Each row was made from one small tree. The marks that hang from a mark follow it in brackets, in alphabetical order. Every link used is in the known rows. Write each row's tree.
(in the rows, 128 means zero)
Known rows
tisos(pizuv(tede zifan zubune)): [ 66 142  88 116 119 134 144 106 140 117 144 166 154  94 131  66 144 134
 124 139 148 128 123  98  98 135 118 184 107 107 145 177 108  98  89 134
  67 130 127 136 145 126 140]
tisos(pizuv(tede zifan(gaso))): [ 67 137  96 127 111 130 146 108 144 144 133 168 140  93 139  71 145 155
 121 139 154 125 120  97  91 140 118 192 101 105 150 167 109  84  99 142
  71 145 125 136 160 130 137]
tede(pizuv(bofeto zubune(famon))): [ 92 190 109  96 123 142 134 116 130 149 141 158 134  88 123 113 153  97
 135 161 164 153 153 100 111 147 111 161 164 101  98 184  73  94  96 121
  71 120 163 161 121 101 134]
bofeto(pizuv): [ 94 161 109  99  99 122 131  94 149 166 130 152 127  66 114 101 153 142
 122 123 146 138 118 104 100 149  92 158 116 107 109 131 116  59  92 144
  87 141 137 134 141 113 126]
zubune(famon mizok): [ 67 129 138  98 111 123 138 133 150 178 138 169 124  54 123 113 153  63
 115 143 174 113 118  99 117 144 120 131 123 107 110 161 115 121  94 144
 105 149 108 120 117 106 127]
gaso(zifan(pizuv(tede tisos))): [ 83 168 114 137 118 127 144  99 155 162 130 152 133  74 143 112 154 144
 137 136 156 169 129  93 106 139 144 173 193 116 117 150  96  81  99 156
  70 113 177 138 152 128 124]
zifan(gaso pizuv): [ 88 190 129 131 104 136 155  96 176 176 130 145 113  90 134 101 150 146
 134 126 169 153 138  95 104 147 150 195 148 104 120 137 103  67 112 164
 100 122 145 147 150 127 121]
lufit(pizuv(tisos)): [ 91 198  85 121 111 135 145 101 140 183 133 152 112  90 133  87 158 126
 130 144 177 148  84  96 114 149 101 148 175 105  99 146 110  82  96 141
  71 144 154 143 140 107 142]
gaso(zifan(pizuv(tisos))): [ 86 174 119 135 112 131 140  90 159 161 131 149 126  76 139 112 157 140
 140 130 158 160 136  96 107 143 141 175 187 115 112 151  97  75 100 155
  81 104 175 134 148 129 123]
tede(pizuv(tisos)): [108 177  90 108 116 137 146  98 142 173 122 159 130  79 132  98 158 130
 135 154 173 139 133 102 110 154  95 167 185  94  98 166  85  74 103 136
  63 132 175 162 151 115 147]
zubune(famon(bofeto tisos)): [ 75 171 123 111 109 110 109 140 131 182 139 160 131 103 124 121 157  64
 118 149 182 102 105 101 116 140 127 151 100 109 112 169 124 103  93 146
  68 149  92 116 115 102 127]
lufit(pizuv(tede)): [ 89 175  96 118 117 129 149 125 140 188 145 157 126  86 137  93 155 147
 126 148 169 154  90  93 108 141  97 151 168 103 110 144 120  93  98 144
  63 158 162 143 139 103 135]
lufit(pizuv(bofeto tisos zifan(gaso))): [ 81 233  79 140 120 144 144  92 131 175 129 153 109  94 140  82 153  91
 130 141 169 171 105  92 106 142 116 169 139 106 113 156  87  98 101 126
  67 142 151 154 151 112 137]
famon(bofeto): [ 91 174 119 114 107 118 132 108 160 163 139 153 129 118 122  94 161 108
 121 132 173 119  96  99 107 144 104 154 132 102 120 154 129  93 100 139
  78 141 120 126 135 105 127]
pizuv(lufit zifan(gaso) zubune): [ 79 204  84 133 136 135 148  91 146 150 129 158 124  69 137  74 149  79
 125 142 142 154 118  96  92 134 120 215  58 100 147 179  94 105  95 126
  78 107 124 150 153 120 136]
tede(pizuv(bofeto lufit)): [106 181 100 109 129 135 158 104 131 166 132 155 138  74 129  91 153 123
 142 170 160 156 136 103 100 147  88 166 150  96 108 176  82  78  97 122
  52 137 178 164 145  99 136]
kubor(tisos(pizuv(zifan zubune))): [ 78 136  89 114 108 135 159  96 138 134 140 157 156 108 125  60 147 144
 135 106 146 122 132 104  92 145 110 189 123 112 126 184 128  86  92 137
  87 123 135 136 147 121 158]
tisos(pizuv(bofeto zubune)): [ 68 153  97 101 108 138 142  96 137 102 148 148 143 114 117  70 143 133
 135 141 153 128 112 100 102 145 127 161 140 115 126 180  97  86  84 125
  79 121 131 131 127 117 130]
zifan(pizuv(tisos)): [ 94 184 103 128 114 137 159  80 167 154 127 145 135  81 132  94 150 119
 138 135 171 148 122  98 116 144 137 174 181 106 106 144 104  78 104 155
  75 128 150 146 148 118 132]
bofeto(famon pizuv(lufit)): [ 83 199 106  98 114 128 147 124 129 166 129 150 124  54 121 108 150 134
 108 137 139 141 112 110 101 142  78 156  80  91 119 141 136  38  77 139
  76 159 124 125 145 102 127]
famon(tisos(pizuv(bofeto zubune))): [ 80 171  92 102 110 123 123 112 126 133 145 146 153 107 119  83 144  97
 138 138 156 119 122 103 107 138 135 170 121 115 121 179 108  94  81 140
  55 135 134 126 124 127 131]
bofeto(famon(tisos) pizuv(zubune(mizok))): [ 77 217 111  84 112 128 129 139 125 154 142 150 134  65 111 110 147  74
 107 117 139 134 147 108 114 135 108 148  82  97 110 144 132  65  68 147
  81 148 122 117 121 119 129]
tisos(pizuv(zubune(mizok))): [ 67 133 112  97 105 134 151 105 151 121 149 159 138  96 117  64 147 128
 129 132 158 111 120 100 105 146 119 157 125 110 127 168 115  87  82 139
  96 123 130 124 129 124 138]
lufit(pizuv(bofeto tede tisos zifan)): [ 82 216  70 138 133 140 150 104 124 167 132 159 131  88 144  82 149  93
 127 153 163 179  98  91 108 134 109 160 159 106 115 159  92 112  96 125
  44 159 157 157 151 105 140]
bofeto(famon pizuv(lufit tisos)): [ 82 212  87 103 119 131 154 113 123 161 119 150 120  54 124  98 148 116
 108 144 143 144  97 108 105 143  86 155  99  93 114 142 124  39  74 138
  67 160 123 129 154 104 134]
tede(pizuv): [110 161 108 102 112 134 139 107 148 178 132 158 133  77 129 105 160 144
 135 148 168 137 152 103 106 152  88 170 168  92 103 164  94  74 105 138
  71 132 175 157 143 112 140]
gaso(zifan(pizuv(tede zubune))): [ 81 169 123 129 119 130 141 105 157 150 143 151 136  79 138 115 153 142
 137 132 148 170 143  92 105 137 144 176 180 115 120 155  99  85  97 154
  79 100 178 137 139 127 121]
bofeto(famon pizuv(tede)): [ 81 187 105  95 112 127 140 138 130 162 132 154 134  64 124 122 147 143
 101 133 139 147 121 104 104 138  89 152 119  93 118 136 133  54  83 144
  71 171 129 127 143 108 126]

Which tree is each row?
[ 88 181 107 117 103 127 126  88 148 172 124 160 120  62 124  96 152 127
 117 114 142 146 139 102  93 145  99 186  73 104 125 133 108  65  98 142
  91 137 128 140 155 122 127]
bofeto(pizuv(zifan(gaso)))
[ 86 178  79 122 120 125 137  89 135 158 117 166 138  54 131  92 147 113
 115 132 141 156 116  99  99 138 101 175 111 105 123 138 104  80  91 139
  59 154 132 149 164 118 137]
bofeto(pizuv(tede tisos zifan))
[ 80 195 113 131 119 137 139  87 150 138 136 144 129  87 134 109 152 116
 143 133 150 178 137  93 108 140 153 172 189 120 111 162  82  86  93 142
  79  94 175 140 138 127 121]
gaso(zifan(pizuv(bofeto tisos zubune)))
[ 79 176 113 116 104 111 126 127 136 158 146 155 147 133 119  75 155  96
 129 134 174  93 106 104 106 138 121 159  90 107 126 164 138  82  84 152
  54 150 110 114 130 118 134]
famon(bofeto tisos(pizuv))
[ 75 131  85 117 114 133 165 105 136 134 140 161 163 104 130  61 144 149
 132 112 143 129 124 102  91 140 112 190 131 113 131 183 127  90  91 138
  77 133 138 140 151 120 159]
kubor(tisos(pizuv(tede zifan zubune)))
[ 82 224  81 118 125 135 148 104 122 160 116 158 124  46 130  94 149  94
 105 136 140 149 117 108 103 137  83 172  65  88 125 147 123  49  78 132
  64 157 117 134 161 108 137]
bofeto(famon pizuv(lufit tisos zifan))
[ 88 203  92 129 133 139 174  80 159 139 132 144 136  75 132  77 146  98
 140 150 162 157 110  97 114 139 141 182 156 106 112 157 100  80  91 147
  68 112 146 152 145 111 137]
zifan(pizuv(lufit tisos zubune))
[ 69 227  80  98 130 146 154 106 130 106 132 144 131  90 122  92 143  30
 120 143 151 160 107  95 122 137 139 135 175 108 108 182  82 124  76 115
  78 134 133 136 126 113 132]
pizuv(bofeto(famon) tisos zubune(mizok))
[ 85 220  98 106 110 128 116 124 122 169 130 152 137  61 123 116 151  90
 106 115 140 134 156 110 106 133  93 173  54  90 122 145 135  60  82 144
  64 160 119 121 141 122 130]
bofeto(famon(tisos) pizuv(zifan))
[ 75 189  83 128 131 133 134 110 148 144 132 163 138  84 143  93 145  95
 115 134 140 162 130  88  97 129 134 209 109 103 147 174  90 128 103 133
  71 125 132 153 152 129 134]
pizuv(tede zifan(gaso) zubune)
[ 82 228 103 111 107 129 117 128 124 177 126 154 126  66 126 116 149  94
 104 115 140 138 158 108 102 134 103 184  45  91 127 142 130  53  85 147
  73 158 115 124 147 127 127]
bofeto(famon(tisos) pizuv(zifan(gaso)))
[ 78 138  91 105 108 135 165  99 132 125 143 149 155 119 119  65 143 147
 140 115 147 129 119 103  93 147 118 172 154 119 117 186 120  84  87 132
  85 126 141 136 139 114 151]
kubor(tisos(pizuv(bofeto zubune)))
[103 207  77 128 141 142 158  85 124 160 120 162 140  66 139  80 152  87
 139 168 160 165 138 102 101 142  92 181 134  94 115 183  68  89  98 116
  40 136 171 174 163 105 145]
tede(pizuv(bofeto lufit tisos zifan))
[ 84 214  80 115 117 140 145 100 140 165 140 150 113  95 130  83 156 109
 130 144 172 154  86  94 116 147 113 152 173 106  97 154 102  92  90 136
  76 126 152 146 131 108 144]
lufit(pizuv(tisos zubune))
[ 76 226  79 134 144 141 149  85 131 127 132 150 129  83 134  72 142  56
 131 151 135 177 117  94  91 130 131 205  68 108 146 190  72 119  92 107
  68 112 129 157 148 113 126]
pizuv(bofeto lufit zifan(gaso) zubune)
[ 73 192 116 105 116 136 144 128 142 177 153 161 113  83 125  96 157  89
 124 142 173 142 109  94 118 144 111 136 139 105 100 154 115 105  88 140
  95 131 139 134 111 101 137]
lufit(pizuv(zubune(famon mizok)))
[ 64 148 150 104 112 118 140 142 151 180 143 173 122  79 120 103 157  45
 110 143 183 107 113  98 119 142 119 123 104 106 112 157 125 121  92 144
 101 152  91 115 114  98 126]
zubune(famon(bofeto) mizok)
[ 67 136 110 106 110 115 117 142 123 169 138 162 142  84 128 114 147 101
 122 156 175 104 108 102 111 141 133 160 113 112 118 175 117  96  89 149
  64 153 105 119 121 113 131]
zubune(famon(tisos(pizuv(tede))))
[ 86 192 124 137 117 134 173  96 168 181 128 147 114  78 137  89 148 140
 136 141 164 156 122  96 100 144 143 200 124 103 127 141 105  61 106 161
  89 125 142 149 157 120 123]
zifan(gaso pizuv(lufit))
[ 76 216  54 134 143 141 145 107 117 126 117 156 151  79 148 101 141  60
 112 154 146 178 107  94 107 125 123 173 149 100 138 183  85 126  96 114
  31 171 135 151 163 116 134]
pizuv(bofeto(famon) tede tisos zifan)
[ 82 171 122 137 128 127 153 104 147 156 138 149 138  71 142 108 150 140
 142 147 144 179 128  93  99 134 137 174 168 117 124 157  95  85  95 146
  62 118 180 140 148 117 116]
gaso(zifan(pizuv(bofeto lufit tede)))
[ 81 199  45 148 159 130 168  87 117 135 113 162 156  62 150  69 138  60
 127 177 141 182  74  92  95 124 116 184 122 108 144 186  75 130  91 110
  16 164 140 165 176 105 137]
pizuv(bofeto lufit tede tisos zifan)
[ 79 156  85 110 122 116 140 126 124 147 144 153 159  91 126  75 142 110
 135 151 154 116 103 102 103 133 129 178 105 111 132 177 118  92  77 147
  41 144 133 129 137 124 138]
famon(tisos(pizuv(lufit tede zubune)))
[ 66 175  79 129 155 127 147 124 125 146 136 173 151  54 144  93 143  62
 115 170 142 155 103  93 100 123 119 193  71 102 148 191  99 130  88 124
  48 134 113 150 143 102 137]
pizuv(lufit tede zifan zubune(famon))
[ 78 127  95 104 103 132 163 101 140 135 142 152 152 114 121  65 147 159
 137 111 150 119 117 104  94 149 113 177 148 115 118 181 130  77  89 140
  91 124 137 133 141 117 157]
kubor(tisos(pizuv(zubune)))
[ 88 194  88 137 142 134 184  92 144 142 128 146 149  73 140  82 138 106
 140 166 157 179  96  94 109 132 141 170 176 109 119 157  91  91  94 141
  40 147 158 160 157 104 130]
zifan(pizuv(bofeto lufit tede tisos))
[ 90 205 116 119 118 139 149 106 151 145 141 137 144  89 127 111 146 103
 136 134 160 156 146 101 116 135 139 166 158 102 111 153 110  80  97 147
  66 142 151 138 131 114 120]
zifan(pizuv(bofeto(famon(tisos))))
[ 77 122  88 107 110 130 168 111 136 135 142 156 160 111 126  66 144 163
 134 118 147 126 109 101  93 144 116 177 156 116 123 181 130  83  88 141
  80 135 140 137 146 116 156]
kubor(tisos(pizuv(tede zubune)))
[ 71 199  89 107 141 127 137 118 112 131 142 146 142  83 121  97 141  42
 134 173 150 152  93  98 107 132 139 162 103 117 120 197  86 119  75 116
  54 127 118 139 114  95 124]
pizuv(bofeto lufit zubune(famon(tisos)))
[ 68 207  84 125 149 138 139  98 119 123 138 157 141  68 132  90 143  28
 127 164 142 164 117  97 101 127 125 184  64 109 137 201  79 130  86 104
  59 119 112 148 128  96 128]
pizuv(bofeto lufit zifan zubune(famon))
[ 79 196 121 116 122 142 147  99 153 129 146 143 140  91 123 110 145  88
 137 142 162 161 141  96 118 138 151 166 160 112 106 162  91  98  96 140
  82 115 139 144 116 105 121]
zifan(pizuv(bofeto zubune(famon)))
[ 80 130  91 114 112 129 178 101 129 141 137 151 155 106 124  56 144 157
 142 125 146 128 104 105  88 146 108 172 138 117 122 183 126  75  87 133
  75 141 140 137 150 107 151]
kubor(tisos(pizuv(bofeto lufit)))
